Each row was made from one walk, in order. Every step used is in the known rows, and no mark comes twice. Write each row's walk.
Known rows
sogapo, dapa: [-211, -124,  124, -179,  -28,   88,  -81,  -78,  -63,    1, -273,   -4,
  203,  -12,    8,  -36, -257, -253,  -34, -119, -203, -293, -108,  106,
  294, -452]
nari, supivu, fulap: [ 336, -111,   64, -348,   -8,    8,  -20,  322,  -42,   68, -182,   -2,
  141,  263,   22,   14, -102, -275,   56, -145, -129, -110,  -72,  -24,
  105, -354]
sogapo, dapa, supivu, fulap, pudido: [  77,  100,  158, -312,  183,  204,  -76,  -82,   -5,  248, -252,  -37,
  176,  226,   57,  -63, -472, -267,   76, -188, -223, -163,  -54,    8,
  174, -367]
dilu, dapa: [-122,  -95,   76, -120,   73,   61,  -46, -136, -144,   19, -105,   13,
  117,    2,   80,   64,  -70, -248,  -62, -215, -149, -322, -117,  -21,
  417, -403]
guvugo, nari, sogapo, dapa, supivu, fulap: [ -58,   56,  180, -188,   59,  276,  -45,  -73,   -8,  -29, -105,   31,
  137,  177, -173,  -89, -369, -230,   23,  -99, -231, -531, -109,   58,
   80, -163]
nari, guvugo, dapa, supivu: [-117,  -86,  131,  -67,  -55,  177, -218,  229,  137,  232, -386,   73,
  155,  -77,   20,  101, -231, -320,   66, -153,  -20, -369, -130,   69,
  214, -399]
nari, guvugo, dapa, supivu, fulap, sogapo: [ 167, -131,  102, -192,   43,  160, -142,  223,  407,  228, -378,   34,
  205,  -42,  117,  191, -311, -308,  217, -109,  -84, -441,  -39,   94,
  108, -371]
dilu, nari, guvugo, dapa, supivu: [-117, -379,  157,  -43,  -57,  130, -362,  327,  253,  434, -463,   29,
  164,  -96,   13,   90, -322, -330,  127, -194,   20, -481, -171,   70,
  236, -366]
dapa, supivu, fulap, guvugo, nari: [  32,  310,  161, -307,   72,  203,   88,  -42,  267,  -13, -196,    7,
   28,   51,  -61,  -12, -364, -186,   48, -144, -195, -247, -120, -100,
   58, -106]
dapa, supivu, fulap: [ 127,  109,  160, -270,   85,  139,  -32,   99,   31,  117, -180,   -5,
   70,  146,   18,   -6, -333, -280,   75, -150, -166, -187,  -51,   -5,
  111, -345]
fulap, guvugo: [ -28,  214,   89, -206,   27,  149,  119,  -94,  168,  -41, -230,    8,
  154,   10,   83,   61, -236, -209,    6, -124, -122,    2, -127,  -90,
  292, -328]
guvugo, dapa, supivu, fulap: [ 120, -221,  124, -259,    7,  167,  -56,  225,  148,  162, -327,   32,
   61,   38,   81,  -22, -416, -300,  101, -138,  -46, -343,  -82,  -10,
  136, -371]
guvugo, nari, supivu: [  70, -277,   57, -200, -118,  -28,  -41,   91,  -66,   18, -124,   15,
  114,   74, -207,   43,  164, -220,  -65, -196, -150, -288, -156,   83,
  141, -214]
nari, guvugo, dapa, supivu, fulap: [  72,   43,  107, -210,  -13,  186, -137,  364,  219,  249, -372,   59,
  140,   13,  120,   62, -276, -321,  150, -114,  -35, -423,  -70,   20,
  131, -346]
dapa, supivu, fulap, sogapo: [ 229,  -49,  152, -242,  148,  121,  -52,  -55,  240,   99, -182,  -29,
  134,   71,   33,  117, -329, -271,  148, -132, -192, -211,  -23,   80,
   81, -340]
fulap, sogapo, dapa: [-103, -268,  106, -162,   37,   79,  -90, -231,  125,  -12, -258,  -35,
  263,  -66,    4,  104, -273, -247,   52, -100, -243, -312,  -86,  176,
  264, -456]
sogapo, dapa, supivu, fulap: [ -69,   15,  205, -279,   99,  177, -156,   58,   11,   53, -314,   -5,
  114,  101,  -34,  -84, -576, -285,   52, -123, -214, -328,  -86,   57,
  101, -399]
supivu, fulap: [ 173,   65,   50, -297,   18,   42,  116,   85,   27,   74, -135,  -31,
  140,  115,  157,    5,  -69, -262,   89,  -95, -140, -191,  -15,   -2,
  225, -351]
dapa, supivu, fulap, pudido: [ 259,  164,  115, -294,  172,  179,   52,  -51,   17,  300, -129,  -40,
  133,  244,  106,    8, -241, -265,   99, -210, -157,  -32,  -25,  -78,
  169, -315]
dilu, dapa, supivu, fulap, guvugo, nari: [ -92,  259,  164, -268,  174,  197,   11, -131,  165,  -52, -144,   37,
  -19,   52,  -33,    4, -416, -167,    2, -206, -220, -430, -159, -171,
  168, -112]
dilu, fulap, sogapo: [  79, -300,   14, -182,   91,  -23,  -41,  -78,  313,   76, -198,   28,
  148,   84,   73,  225,  -64, -261,   51, -105, -225, -390,  -92,  213,
  285, -407]
sogapo, dapa, supivu, fulap, guvugo: [ -96,  276,  218, -326,  149,  275,  -77,   23,  190,  -37, -379,   12,
  111,  116,   18,  -80, -777, -234,   65, -106, -215, -185, -129,  -81,
  104, -340]

Write each row's walk
[-172,  246,  202, -317,   80,  246,  -21,  -67,  266,  -63, -300,   12,
   75,   15, -115,  -84, -601, -179,   28, -120, -258, -391, -152,  -39,
   56, -156] => sogapo, dapa, supivu, fulap, guvugo, nari
[  73, -260,  149, -184,   -8,  131, -292,  466,  326,  449, -433,   11,
  145,    4,  117,   47, -412, -326,  210, -161,   15, -536, -106,   25,
  149, -328] => dilu, nari, guvugo, dapa, supivu, fulap
[-152, -208,  216, -133,  108,  158, -241, -210,  118,   34, -317,   -8,
  195,  -46, -114,   81, -495, -270,   42, -164, -242, -304, -118,  183,
  152, -434] => fulap, sogapo, dapa, supivu
[-121, -318,  140,  -64,   27,  179, -173,  -19,  -17,  128, -216,  -23,
  274,  124,  -25,  -14, -344, -264,   46, -125, -103, -388, -157,   70,
  355, -365] => dilu, nari, sogapo, dapa
[ 316, -172,   36, -370,  -31,  134,   54,  403,  270,    8, -404,   56,
  119,  161,  115,    0, -393, -241,  107, -106,  -15, -102, -145, -167,
  166, -341] => nari, supivu, fulap, guvugo, dapa
[  61,  -13,   70, -247,  -70,   76,   48,   34,  123,  -68, -198,   37,
  111,   68, -175,   50,  -64, -171,  -55, -175, -154, -141, -206,  -67,
  148, -165] => fulap, guvugo, nari, supivu
[ 152,  -18,   25, -333,   -2,  162,  183,  176,  338,   13, -352,   20,
  123,    4,  252,    4, -357, -228,  129,  -72,  -29, -189,  -89, -157,
  272, -309] => supivu, fulap, guvugo, dapa
[ 200,   90,   62, -240,   73,  218,  -53,  217,  205,  429, -317,   24,
  200,  130,  195,   86, -205, -309,  173, -171,  -33, -238,  -38,  -47,
  202, -329] => nari, guvugo, dapa, supivu, fulap, pudido
[  93,  347,  169, -308,  142,  244,   49,   63,  224,   18, -258,    7,
   74,  136,   60,    1, -544, -236,   94, -118, -144,  -52,  -95, -141,
  119, -289] => dapa, supivu, fulap, guvugo
[ 222, -386,  121, -249,   71,  150,  -59,   73,  324,  131, -320,   12,
  122,  -17,   89,   97, -394, -294,  180, -125,  -91, -346,  -50,   66,
  127, -378] => guvugo, dapa, supivu, fulap, sogapo
[ 101,  -87,  171, -208,  249,  115, -150, -130,  121,   76, -132,    0,
   90,   67,   61,  139, -383, -263,   96, -200, -220, -391,  -58,   16,
  193, -333] => dilu, dapa, supivu, fulap, sogapo
[  85, -254,   98,  -43,   14,  128,  -56,   15,   -5,  186,  -89,  -22,
  228,  141,   36,   55, -115, -274,   78, -160,  -40, -254, -127,    5,
  360, -312] => dilu, nari, sogapo
[ 371, -311,   41, -324,  -20,  -42,   34,   77,  185,   24, -107,  -20,
  158,  111,  -97,  132,   71, -209,  102, -143, -215, -365,  -64,  104,
   25, -177] => guvugo, nari, supivu, fulap, sogapo
[-267,  216,  211,  -97,   74,  381,  -32, -245,  119, -146, -212,   63,
  159,   60, -235,  -25, -512, -180,  -51, -120, -206, -333, -226,  -37,
  170, -146] => fulap, guvugo, nari, sogapo, dapa, supivu
[-169, -324,  167, -165,  160,  103, -305,  -81,  309,   55, -364,   61,
  130,   81, -119,  132, -564, -283,   18, -129, -296, -512, -154,  265,
  164, -443] => dilu, fulap, sogapo, dapa, supivu
[ -15,  316,  184, -271,  246,  243,  -26,  -36,  114,  -15, -207,   38,
   30,  130,   91,   18, -610, -224,   39, -195, -169, -201, -134, -213,
  235, -289] => dilu, dapa, supivu, fulap, guvugo
[ 270, -158,   40, -338,  -72,  -24,   21,  235,    0,   53, -107,    7,
   94,  181, -100,   -2,   82, -211,   26, -152, -175, -330,  -94,   21,
   52, -180] => guvugo, nari, supivu, fulap
[   3,  -15,   44,  -74,  -55,  155,  136, -168,  -40,  -26,   46,   18,
  177,   82,  -87,   56,  188, -212,  -27, -116, -132, -345, -111,   50,
  277, -171] => guvugo, nari, sogapo
[  20,  124,  201, -189,  134,  321,  -82,   27,  -54,   -9, -176,   39,
  180,  260,  -51,  -60, -563, -285,   56,  -80, -185, -313,  -95,   28,
  151, -346] => nari, sogapo, dapa, supivu, fulap
[  69,  239,   53, -341,    1,  113,  260,  -39,  271,  -51, -140,  -14,
   98,   25,   65,    3, -124, -158,   56,  -89, -186, -263,  -80, -101,
  173, -113] => supivu, fulap, guvugo, nari
[ 317, -473,   62, -350,  -19,   70,  -87,  505,  379,  211, -469,   15,
  133,  157,  117,   -3, -509, -254,  169, -158,   28, -213, -182, -183,
  181, -299] => dilu, nari, supivu, fulap, guvugo, dapa
[ 253, -623,  128, -318,   61,  -29, -303,  241,  220,  191, -348,  -62,
  254,  164,  -26,   53, -460, -275,  183, -155, -192, -398, -109,  135,
   96, -387] => dilu, nari, supivu, fulap, sogapo, dapa
[  81, -163,   91, -307,   86,   67,   -3,  -82,  194,    3, -242,  -49,
  247,   32,  118,   56, -337, -245,  132,  -64, -249, -367,  -18,  141,
  188, -409] => supivu, fulap, sogapo, dapa
[ -11,  367,  212, -231,  194,  418,    0,  -20,  150, -104, -249,   52,
  183,  255,  -10,  -50, -771, -228,   82,  -69, -164, -155, -144, -122,
  150, -282] => nari, sogapo, dapa, supivu, fulap, guvugo
[ 158, -379,   79, -345,  -19,   -3,  -92,   69,  168,  -32, -217,  -20,
  206,   77, -158,   57, -172, -207,   82, -118, -285, -502,  -97,  160,
   31, -236] => guvugo, nari, supivu, fulap, sogapo, dapa
[ -41,  141,   10, -158,   51,  198,  153,  -90,  335,  -96,  -75,  103,
  108,  195,  -47,  111,  -94, -170,  -39,  -70, -174, -419, -193,   -7,
  308, -113] => dilu, fulap, guvugo, nari, sogapo
